Each row was made from one small tree. The marks that hang from a mark follow it in brackets, in alphabetical order. Every link used is in the known rows. Write each row's tree.
Known rows:
nesob{dezopub{kibu vige}}: [ 12 -17 -18 -10  -2  11   4  10  -8  -4 -15   4  14   1 -29  -6 -31  15
 -10   1]
sogi{dezopub{nesob vige} kubep}: [ 30 -24 -16  12 -15  21  22  21   1 -12 -14   3  13   3  16   1 -39  -6
 -40  -8]
sogi{dezopub{kibu} kubep}: [ 30 -36  -8 -17  -9 -13   2  25   4  -8 -13  -7   1   3  19  -6  -2 -20
  16   4]
zisat{lodev}: [ -3 -20 -18  -8  -6  -4  -5 -10 -17   0 -12  -1  -8 -13 -15  -5 -13 -34
  10  -7]
kibu{dezopub{nesob}}: [  9 -19 -27  -9 -12  21  26  19  -4 -12  -4  -5  -3  -7 -25   7 -30 -49
 -14   5]
sogi{dezopub{kibu nesob vige}}: [ 14 -15 -20   1 -10  46  16  30  -6  -6 -24  -1  -3   3  -9 -10 -26  -8
 -19  10]
sogi{dezopub{kibu vige{zisat}} kubep}: [ 28 -27 -17  -3   0   6  -6   4  -2  -4 -14  -6  20   7  41  -3 -17 -12
  -9  -8]
vige{dezopub{nesob} zisat}: [ -1 -13 -21 -11   6 -20  -1  10 -15  -2 -17 -13  14  -5 -18   6  -6  -9
 -18   5]
dezopub{kibu vige}: [  8 -14 -15  -7  -1 -11   1  13 -13  -3 -15   5   4   4 -36   1 -13  -9
  -2 -22]
zisat{bigu lodev vige}: [-17 -16 -21  12   0   4  -8 -25 -18   2  -2   4 -15 -14  -1   5  -8 -54
  22  22]
vige{dezopub zisat{bigu}}: [ -9  -9 -15  -7   8 -24 -18 -16 -13   5 -16  -8   9  -9   2   6  -3 -24
  -5 -12]
kibu{dezopub{vige{zisat{bigu lodev}}}}: [ -1 -10 -34   9   0  43  -3 -31 -11  -2  -5   1  13  -8  20   8 -48 -56
 -21 -16]
kibu{dezopub}: [  6 -23 -22 -12 -11  -8  13   4  -2  -9  -4  -3  -5 -10 -20   6 -23 -59
  -1 -14]
kubep{sogi{dezopub{vige}}}: [  6 -16 -14  15 -22   3   8  14  12  -3 -19   2  -7  -2  33  -8 -14 -27
 -21 -24]
dezopub{nesob}: [  5 -13 -16  -7 -10   1  23  23 -12  -7 -12  -4  -7  -8 -39   3  -8 -20
 -12  -1]
vige{zisat{bigu lodev}}: [-10  -7 -24   0   7  26 -22 -42 -22  10 -10 -10   2 -16  30  -1  -5 -44
   7  -3]
sogi{dezopub{kibu}}: [  9 -25 -12 -17 -10   5   2  21  -3  -4 -22  -8 -15  -3  -4 -14   3 -29
  17   6]
zisat{bigu lodev vige{dezopub}}: [-19 -19 -18   9   3 -15 -12 -13 -14   1  -8   6  -8 -10 -13   7 -15 -39
  17  26]
vige{dezopub{kibu} zisat{bigu lodev}}: [ -8 -13 -22 -15  14   9 -32 -13 -18   9 -18 -12  10  -5  14  -1  -5 -17
  20  20]
vige{zisat{bigu}}: [ -7  -5 -17  -3   5   0 -13 -31 -16   7 -10 -10   1 -13  16   4   5 -43
   2 -16]
kubep{sogi}: [  1 -17 -10   0 -18 -33   7  16   8  -2 -11  -2 -11  -6   7  -1   9 -33
   3 -22]
vige{dezopub{kibu nesob} zisat}: [  3 -15 -22 -22  11 -12  -7  24 -15  -1 -18 -17  14   2 -20   3   3  -2
   2  21]
kubep{sogi{dezopub{kibu nesob vige}}}: [ 12 -15 -18   9 -20  32  14  38  11  -5 -21  -3  -5   4  26 -10 -12 -13
 -14   5]

Which tree is each row?
[ 30 -29 -12  -3 -16   9  21  26   3 -11 -13  -6   3  -2  17  -2 -19 -17
 -16   6] : sogi{dezopub{nesob} kubep}
[ 12  -9 -21  -3  -3  26  18  31 -15  -6 -16   2   6   6 -42   2 -23   4
 -17   3] : dezopub{kibu nesob vige}
[  6 -10 -22  18 -17  31  10  15   7  -2 -19  -5   1  -1  45  -7 -14 -24
 -31  -7] : kubep{sogi{dezopub{nesob vige{zisat}}}}
[  5 -14 -31   2  -1  10   4 -18  -8  -6  -4  -1  14  -5   1  10 -37 -53
 -26 -27] : kibu{dezopub{vige{zisat}}}
[ -9 -16 -15  -1   3 -17   5  24 -10  -3  -9   0  -8  -1 -36  12   0 -23
  16  38] : zisat{bigu vige{dezopub{kibu nesob}}}
[ -5 -29 -13 -12   4 -73  -1  25  -9  -6  -8   0  -5   1 -51   8  13 -26
  25  18] : zisat{vige{dezopub{kibu}}}
[ 34 -27 -17   1 -10  28  17  34   0 -11 -16  -1  13   9  14  -3 -31   2
 -20   9] : sogi{dezopub{kibu nesob vige} kubep}
[ -3   3 -31  19   3  65   2 -22 -24   3 -14  -1  15  -6  11   5 -40 -15
 -38  -3] : dezopub{nesob vige{zisat{bigu lodev}}}
[ -6 -24 -17   0  -1 -55  14  27 -10 -10  -8   1  -4  -3 -53  12  -1 -25
  -1  20] : zisat{vige{dezopub{nesob}}}
[  8 -17 -15   6 -24  16  18  32  12  -5 -19  -6 -13  -4  29 -10  -3 -28
 -12   4] : kubep{sogi{dezopub{nesob}}}
[  1 -17 -28 -20  12  13 -16  13 -21   2 -19 -17  15  -1  -6  -2  -8  -2
   7  35] : vige{dezopub{kibu nesob} zisat{lodev}}
[ -7 -18 -23 -12  10 -24 -23 -16 -18   4 -17 -10  13  -9   1   0  -9 -21
   0  -2] : vige{dezopub zisat{lodev}}
[  0 -19 -17 -25  13 -41 -20   9 -13   2 -18 -14  12   0 -15   1  11 -12
  14   2] : vige{dezopub{kibu} zisat}
[-16 -21 -19  -1   6  -9 -17  -2 -15   2  -9   2  -8  -5 -15   5  -8 -32
  33  40] : zisat{bigu lodev vige{dezopub{kibu}}}
[-12 -29 -21  -1   2 -46  -8   1 -15  -4  -8   3  -4  -7 -32   5  -9 -34
  16  21] : zisat{lodev vige{dezopub}}
[  8 -11 -36   6  -3  40  17  -2 -10  -8  -5  -4  16  -4  -4  11 -45 -43
 -39  -8] : kibu{dezopub{nesob vige{zisat}}}
[  6 -12 -40   7  -2  56  11  -9 -14  -7  -5  -4  16  -5   5   9 -52 -43
 -35   1] : kibu{dezopub{nesob vige{zisat{lodev}}}}
[  4  -6 -35  11  -3  56  15  -9 -10  -6  -6  -2  14  -5   6  13 -48 -45
 -38  -5] : kibu{dezopub{nesob vige{zisat{bigu}}}}
[ 25 -25 -17   9  -5  -2  -1 -10  -1  -5 -13  -2  20   1  44   0 -25 -21
 -28 -26] : sogi{dezopub{vige{zisat}} kubep}
[ -2  -5 -27   1  11  38 -22 -24 -22   7 -15  -3  12  -1  14   0 -19 -18
   2  -5] : dezopub{kibu vige{zisat{bigu lodev}}}
[-15 -17 -10   6   0 -46  -1   1  -8  -2  -7   6  -9  -7 -30  13  -1 -38
  10   9] : zisat{bigu vige{dezopub}}
[-12 -20 -11  -3   4 -41  -5  12  -8  -1  -8   3  -9  -2 -33  11   6 -31
  26  23] : zisat{bigu vige{dezopub{kibu}}}
[  9  -6 -28  -2   7  34   4  13 -20  -1 -15  -8  16   5 -16   3 -16  -2
 -19   5] : dezopub{kibu nesob vige{zisat}}
[ 10 -14 -24  -9   6  17  -6  -4 -12   0 -14  -3  22   0  -7  -4 -25  10
 -12   3] : nesob{dezopub{kibu vige{zisat}}}
